In the rows, 128 means zero.
Known rows, with every step that occurs
B -> T -> P -> D: [140 137 158  81 111 162 129 137 154  86 143 107  86 109 176 101  93 161
 131 146 140 127 126  83 125 134 121  78 192 112 109]
P -> E -> N: [153 112 110 150 137 121 130 131 171 108 104  79 182 123  99  61  68 173
 141 101 129 167 121 104 112 115 121  81 127 145 167]
X -> N -> E -> P -> T: [139  88 101 188  91 166 131 119 116 121 153  97 110 104 141 157 157 172
 147 137 122 204 130 125 118 117 150 111 150  84 121]
E -> P -> D -> U: [150 146 175 121 106 174 127 147 158  96 160 120  55 166  72 157 117 100
 130 120 142 223 119 137  97 129 172 124 187 109 111]
H -> U -> D -> B -> T -> P: [154 103 165 150 101 134 118 125 135 125 125  82  75 126 153 103  86 122
 122 142 143 124 152  79 146 124  73 141 186 135 123]
U -> H -> N: [126 149 140 125 134 170 130 108 145  92 122 102  96 150 147  73 140 143
 104 125 136 174 128 138 124 128  94 142 134 136 143]
H -> U -> D -> P -> T: [153  96 144 140  92 155 122 105 121 134 175 123 118  93 123 214 146 161
 101 174 112 134 124 152 124 139 109 107 160 100 102]
X -> N -> E: [ 97  93 104 158 132 136 149 136 109 123 107 111 131 148 133 149 130 184
 161  80 122 120 105 107 139 122 131 105  95 118 144]
B -> T -> P: [137 117 149 133 103 138 119 137 129 126 123  86 108 110 165  66  99 132
 127 155 144 128 156  84 130 125  82 141 198 131 133]
M -> E -> N: [146 105 109 147 123 120 140 113 166 152 113  98 169  88 134  82  81 156
 123  82 120 169 118 119 142 108 110  86  74 155 162]
M -> E: [148 126 101 114 116 122 132 103 144 179 118 129 155  94 150  90 126 120
 105  95 121 136  91 115 140 132 117 141  64 151 121]
E -> P -> T -> B -> D: [142 127  93 147 106 175 121 115 112  95 153 121  54 122 118  59 110 133
 125 110 115  70  89 106 107 123 106 107 147 130 141]
P -> D -> U -> H -> N -> X: [114 183 138 163 141 160 138 123 162 108 137 101  70 180 105 117 149 154
 111 119 151 211 146 132  88 118  70 119 156 170 102]
M -> E -> P -> D -> B -> V: [175 144 148 141 117 117 138 143 159 127 100 126  36 123 189 108  98 120
 118 118 142 103  87 112  96 124 171 135  50 117 143]
N -> X: [111 159 114 180 140 113 137 128 139 154 129 117 113 150 100 141 147 149
 129 125 144 160 153 124  98 113  83 118 147 170  98]
D -> B -> T: [121 138 143 184 100  96 137 139 136 137 131  71  35 152 113 147  97 113
 140 138 148  81 159 106 149 121 119 152 113 124 131]
E -> P -> T -> B -> V: [166 144 114 151 114 133 124 151 126  88 123 130  88  93 203  90 102 133
 121 136 125  82  96 126  74 138 147 178  77 136 166]
X -> N -> E -> P -> T -> B -> V: [156 133 103 164 116 139 132 156 116  80 114 123  89 100 206 100 106 156
 136 118 123  83  86 117  76 137 147 170  60 135 174]
E -> P -> D: [153 135 156  99 114 173 135 117 157 108 148 125  73 116 123 130 123 158
 142 123 150 195 105 113 111 119 173  77 190  95  97]
B -> T -> P -> D -> U -> H: [160 185 181 100 101 160 121 133 148 103 138 109  45 124 124 137 132 109
 100 114 133 161 148 145 130 147 159 129 206 108 113]
X -> N -> E -> P: [135  89 131 178 108 158 142 116 122 159 116 100  97 134  90 121 140 167
 164  92 148 218 111 111 118 101 161 128 168 101 124]
U -> H -> N -> E -> P: [139  89 152 178 108 162 138  96 146 171 122  96  79 143  93  90 135 152
 142 106 153 240 116 117 119  97 145 136 186 103 122]
P -> D -> U -> H: [161 190 171  91 114 158 124 133 148 105 140 126  55 130 111 159 142 106
  99 101 126 163 134 162 128 148 174 116 183 105 114]
E -> N -> X: [116 145 113 199 142 112 143 130 157 144 122  96 129 140  93 130 114 174
 136 109 143 184 165 124 103  98  71  82 141 178 126]
N -> E -> P -> D -> B: [152 140 140 129 115 125 149 121 156 141 134  97  29 158 124 145  91 118
 142  93 134 177  98 117 136 117 164  60 131  87 105]
H -> N -> E -> P -> D: [136 108 156 119 118 179 141 111 163 114 146 114  70 140 127 119 113 175
 150 116 147 202  96 100 115 112 158  75 176  95 105]
X -> N -> E -> P -> D: [139 118 145 115 116 174 144 121 149 107 137 118  75 129 125 141 125 185
 159 101 145 193  92 102 117 116 175  68 171  92 105]
U -> D -> P -> T -> B: [146 151 100  94 106 147 130 120 113 109 175 113 124  89 152 134  90 132
 112 124 105 102  89 153 106 157 100 110 132 146 124]

Rows
[161 119 122 136 128 119 137 123 167 129 111  77 173 115  77  75  69 177
 131 115 132 172 109 120 101 118 118  71 151 135 161]
D -> P -> E -> N
[134 141 110 202 134 111 136 132 169 139 109  66 139 142  88  72  96 184
 138 117 154 181 162  90  89 102  60  92 173 184 129]
B -> T -> P -> E -> N -> X
[159 105 119 154 123 128 125 135 173 104 102  57 171 115 118  31  55 175
 140 115 135 169 137  83 113 114  98  87 162 143 171]
B -> T -> P -> E -> N
[126 144 100 190 137 109 146 118 163 169 118  97 143 124 106 110 117 169
 125  91 139 191 147 120 109 100  70  89 110 192 121]
M -> E -> N -> X
[143  81 111 190  87 155 127 112 128 143 158 103 109 103 135 155 149 158
 139 146 120 201 133 127 124 114 150 117 160  80 114]
N -> E -> P -> T
[172 126 106 100 130 136 111 130 150 106  98  93 180 129 138  12  93 140
 125 128 133 160  95  78  90 142 107 116 184 133 130]
T -> P -> E
[136 112 152 141 120 123 131 123 138 155 122 112  64 162 118 170  97 100
 120 102 130 110 129 140 156 130 125  78  99 130 108]
U -> D -> B
[156 181 163 118 113 143 121 130 137 124 130 123  72 133 100 147 148  92
  97 104 125 167 145 169 129 145 163 148 176 117 123]
D -> U -> H
[175 185 169 100 103 162 124 116 157 131 137 122  53 116 105 134 144 105
  97  90 131 204 120 158 125 142 183 129 182 108 104]
M -> E -> P -> D -> U -> H
[120 132 148 177  96 124 148 139 140 121 132  63  11 158 112 155  98 151
 160 118 156 112 140  91 142 115 142 121 127 108 124]
X -> N -> E -> P -> D -> B -> T
[138 160  96 178 140 116 143 124 158 139 122  81 123 147  61  71  92 181
 131  99 143 155 120 109  72 108  59  71 161 190 128]
T -> B -> D -> P -> E -> N -> X
[161 158 132  87 122 129 141 134 150 109 130  98  55 147 171 116  80 107
 124 108 126 154 105 110 136 132 129  50 132 101 111]
T -> P -> D -> B
[124 179 145 173 133 166 137 116 163 118 138  97  55 178  90 111 152 153
 117 118 160 245 148 132  81 110  82 125 181 166  97]
E -> P -> D -> U -> H -> N -> X
[145 130 131 194 142 118 135 112 168 150 120  91 139 146  54 132 109 193
 128 110 150 186 138 111  89 104  62  89 169 183 114]
H -> U -> D -> P -> E -> N -> X
[133 133 124 186 138 119 139 121 169 160 117  85 143 144  58 118 105 188
 128 112 150 183 144 123  85 108  71  66 166 183 112]
U -> D -> P -> E -> N -> X
[137 159 162 104 126 193 126 123 158  67 135  97  73 161 148  68 122 126
  98 126 138 210 123 132 111 135  98 133 166 131 137]
T -> P -> D -> U -> H -> N
[129 136 101 124 125 157 126 119 115 100 135 130  61 135 113  52  97 126
 123  94 117  28  81 103 113 127  95 107 127 153 149]
T -> B -> D
[150 124  86 141 101 172 124 107 119 113 150 119  61 108 127  47 109 130
 118  98 112  70  75 102 111 125 100 112 122 143 139]
M -> E -> P -> T -> B -> D
[132 131  87 135 114 166 122 123 110  83 152 126  64 121 131  66 106 133
 119 111 107  35  89 107 115 131  92 102 125 141 146]
P -> T -> B -> D
[154 171 164 129 109 159 118 127 133 121 129 128  36 141  85 125 150  97
  94  98 121 130 136 157 131 138 155 134 182 115 127]
B -> D -> U -> H
[131 162 161 112 129 187 128 121 159  68 139 102  69 171 129  89 130 129
 102 123 136 199 125 143 114 135 111 139 143 130 136]
P -> D -> U -> H -> N
[112 102 150 135 126 164 139 117 154 117 127 101  88 165 143  99 105 156
 124  98 126 181 109 109 133 124 108 110 154 112 134]
T -> P -> D -> U -> H -> N -> E
